Known rows, with every step that occurs
H, R, W: -2.975 -0.367 1.994 0.911 1.122 1.946 1.674 -0.456 1.299 -2.751 -1.817
 -2.108 1.922 0.933 -0.595 -0.709 -0.180 2.731 -1.057 -0.502
P, U, T: -2.452 2.722 1.216 1.965 -1.058 1.312 -0.241 0.220 0.430 2.793 -1.260
 -0.958 -2.583 0.858 1.085 -1.260 0.138 2.335 -1.478 -1.595
U, P, H: -1.752 3.170 -1.913 2.362 -2.758 -2.011 -0.017 3.198 -0.796 3.097 0.838
 0.085 -0.666 -2.244 1.350 3.246 -2.879 1.116 2.074 -1.721
J, R, H: -4.011 -0.335 1.244 -1.230 -1.181 -1.898 -1.043 0.527 1.877 2.374 -0.720
 -0.702 3.916 -3.319 -2.750 1.722 -0.252 0.007 1.249 0.422
P, J, R, H: -4.205 0.609 1.804 -1.159 -1.106 -2.816 -1.650 -0.533 1.192 2.937 -0.932
 0.407 4.313 -4.327 -2.820 1.206 -0.703 -0.127 1.075 -0.417
T, H, R, J: -2.922 0.094 0.291 1.435 -1.614 -3.020 1.812 0.454 3.081 1.345 -1.312
 -3.406 -0.138 -1.972 0.209 -0.775 1.054 3.198 -0.504 1.629
H, P, J, R, U, T: -6.555 0.231 2.880 4.152 -1.975 -3.332 -0.625 -3.501 0.079 1.308 0.882
 0.217 1.310 -3.032 -2.599 -2.015 -0.721 1.004 -2.394 2.765
H, R, U: -3.613 -2.943 0.205 1.128 0.084 -0.188 0.804 -0.597 1.480 -1.518 0.730
 -0.715 -0.004 -1.075 -3.665 -0.283 0.985 0.847 -0.518 1.273
J, R, U, P, H, T: -6.456 -0.455 -3.384 1.108 -2.538 -3.678 0.825 1.144 0.256 1.204 2.125
 1.257 0.692 -4.428 -4.095 2.886 -2.997 1.197 1.951 0.337
J, R: -2.312 0.076 0.620 0.048 -0.337 -1.299 -1.554 -1.317 0.678 0.146 -0.606
 0.081 2.635 -2.039 -1.755 0.841 0.644 -0.034 -0.853 0.592
R, H: -1.821 -0.405 0.678 -1.308 -0.893 -0.617 0.652 1.868 1.145 2.336 -0.062
 -0.743 1.304 -1.144 -1.021 0.836 -0.944 0.162 2.040 -0.267
U, P: -1.273 2.827 -0.552 2.091 -0.407 -1.712 0.074 1.198 -1.192 0.932 -0.233
 0.167 -1.266 -0.800 -0.077 1.057 -1.282 0.665 0.553 -1.759
J, R, U, T, H: -6.173 -0.340 1.385 2.997 -2.408 -3.422 -1.466 0.159 3.974 2.936 -0.351
 -1.197 2.897 -3.631 -1.811 0.371 0.311 0.490 -0.464 3.174
P, J, R: -2.495 1.071 1.223 0.195 -0.163 -2.176 -2.276 -2.344 0.095 0.735 -0.867
 1.303 2.813 -3.075 -1.804 0.305 0.249 -0.218 -0.913 -0.169
J, R, H, P, U: -5.146 1.098 0.328 0.449 -3.992 -1.325 0.845 1.233 0.556 1.931 0.215
 -1.665 1.060 -3.048 -1.968 -0.744 -3.053 2.452 -1.580 -0.658
U, T, H: -1.923 2.240 0.371 2.149 -2.025 -1.855 -0.607 0.933 2.504 3.640 -1.787
 -2.037 0.519 -0.673 2.019 -0.537 -0.597 1.360 0.042 1.556
J, R, U: -4.259 -2.610 0.891 0.945 -0.193 -1.470 -0.866 -0.730 1.442 -0.635 1.494
 0.675 2.494 -2.758 -3.800 0.897 0.958 -0.841 -0.488 1.559
U, T, H, P, J, R: -4.802 3.681 1.195 3.734 -3.882 -4.856 -1.386 -2.079 1.356 3.358 -1.759
 -1.473 2.557 -3.760 0.652 -2.136 -2.434 2.208 -2.429 2.501
T, H, R: -1.894 0.499 -1.366 0.751 -1.925 -1.650 0.094 0.695 2.835 0.595 -1.949
 -2.446 1.319 -1.831 -0.425 -0.240 -0.761 2.019 -0.681 1.160
H, T: -0.401 -1.051 -2.318 -1.982 0.453 -0.245 1.762 -1.193 -0.514 -1.308
 -0.315 0.461 -1.079 0.574 -1.655 -1.370 -1.144 0.904 0.312 0.348

Rows
-6.330 0.639 1.819 3.150 -2.197 -4.291 -2.027 -0.912 3.352 3.543 -0.585
 -0.150 3.327 -4.780 -1.933 -0.237 -0.030 0.231 -0.649 2.423 | P, J, R, U, T, H
-3.547 2.062 0.469 2.493 -1.965 -1.885 -0.426 -0.291 3.315 2.952 -3.165
 -3.215 0.696 -1.046 0.532 -0.834 0.039 2.977 -0.873 1.826 | U, T, H, R
-2.694 3.031 0.896 3.381 -2.761 0.448 1.405 -0.371 -0.786 1.843 -0.281
 -1.799 -3.415 0.841 1.695 -3.072 -1.919 3.384 -2.999 -0.438 | H, P, U, T
-2.496 3.584 0.581 3.560 -3.645 -3.616 0.419 -0.752 0.610 3.103 -1.139
 -1.625 -0.067 -1.825 2.376 -2.927 -3.090 2.272 -1.730 1.919 | U, T, H, P, J
-5.125 0.679 -1.602 3.521 -2.339 -3.612 1.078 2.527 2.381 0.854 -0.051
 -1.780 -0.118 -3.545 -2.583 0.941 -1.827 1.739 0.378 0.409 | T, H, R, U, P
-6.547 -0.018 0.902 4.382 -4.100 -4.268 0.177 -0.425 2.750 2.056 0.591
 -2.070 2.102 -3.504 -1.332 -1.436 -1.727 1.418 -1.935 4.373 | J, R, U, T, H, P
-4.564 2.524 1.515 2.016 -3.701 -0.122 1.956 1.530 0.331 3.956 -0.405
 -2.633 -2.232 -0.243 0.566 -2.229 -2.918 3.375 -0.894 -0.683 | R, H, P, U, T
-5.517 0.256 0.411 2.954 -0.800 -3.150 -0.752 0.348 0.315 0.307 1.190
 0.838 1.086 -3.632 -3.902 2.013 -0.407 -0.293 0.070 -0.161 | J, R, U, P
-4.490 2.459 -0.275 3.414 -2.418 -3.166 1.874 1.634 0.397 3.182 0.330
 -2.138 -1.846 -2.610 0.456 2.566 -0.496 3.929 1.373 -0.772 | U, P, H, R, J
-3.261 -0.332 0.169 1.363 -1.999 -1.546 1.759 0.447 1.533 2.212 0.500
 -2.091 -0.641 -1.856 0.496 1.368 0.867 3.329 0.811 0.982 | P, H, R, J
-5.976 2.374 -0.988 -1.013 -1.036 -4.778 0.066 -0.585 -0.408 2.623
 -1.659 0.833 1.894 -4.340 -4.619 1.088 -3.128 1.338 2.063 -1.836 | U, P, J, R, H, T
-3.532 -0.086 2.598 0.703 0.789 0.608 -0.184 -0.723 1.179 -1.981 -1.113
 -0.627 4.325 -0.872 -0.807 0.525 -0.303 0.961 -1.085 -0.185 | J, R, W
-4.691 1.565 2.075 3.187 -1.646 -3.123 1.180 -0.679 3.621 3.614 -2.550
 -4.151 -0.681 -1.165 1.021 -1.383 1.784 4.179 -0.689 2.336 | U, T, H, R, J
-2.384 2.571 0.097 3.447 -3.724 -2.703 1.030 0.226 1.337 2.617 -0.922
 -2.762 -0.448 -0.714 2.440 -2.278 -2.646 2.448 -1.578 2.637 | U, T, H, P
-4.433 -0.038 0.875 0.155 -2.911 -2.733 0.558 -0.109 0.646 1.323 0.245
 -1.508 2.994 -3.103 -2.235 -0.106 -2.441 1.158 -0.251 1.561 | J, R, H, P
-5.350 2.727 1.473 3.370 -2.722 -1.695 1.599 0.637 3.523 4.236 -2.550
 -4.283 -2.687 -1.147 1.317 -2.008 1.150 5.408 -1.952 -0.001 | P, U, T, H, R, J
-5.458 3.425 1.277 0.985 -1.566 -4.557 -1.530 0.649 0.088 3.940 -1.211
 0.536 2.966 -5.061 -2.926 2.313 -2.030 0.525 1.670 -2.170 | U, P, J, R, H
-1.362 2.270 -2.397 1.952 -4.601 -1.135 1.991 2.592 0.620 0.833 0.115
 -2.044 -1.709 -1.469 1.923 -2.381 -4.130 2.760 -2.603 -0.323 | T, H, P, U
-2.229 2.076 -4.226 0.322 -2.212 -2.197 1.820 1.913 -1.275 1.855 0.600
 0.577 -1.787 -1.542 -0.310 2.027 -3.958 2.016 2.331 -1.221 | U, P, H, T
-0.613 1.024 -1.799 1.706 -3.574 -2.646 1.677 1.358 0.768 0.302 0.301
 -1.992 0.268 -1.460 1.611 -1.712 -3.460 1.442 -1.312 2.022 | T, H, P
-6.210 3.451 3.281 4.216 -2.809 -3.016 0.208 -1.418 1.913 1.240 -2.325
 -2.321 4.200 -2.644 1.533 -2.440 -3.308 3.307 -2.732 1.682 | U, T, H, P, J, R, W
-2.669 -0.641 1.593 1.089 0.373 -1.251 1.706 -1.582 1.046 0.071 -0.584
 -2.211 -1.205 -0.418 -0.938 -0.783 2.468 2.761 -0.655 0.714 | H, R, J
-5.346 1.617 -1.038 3.674 -2.165 -4.431 0.389 1.492 1.704 1.332 -0.379
 -0.667 0.171 -4.460 -2.784 0.367 -2.131 1.649 0.149 -0.333 | T, H, R, U, P, J
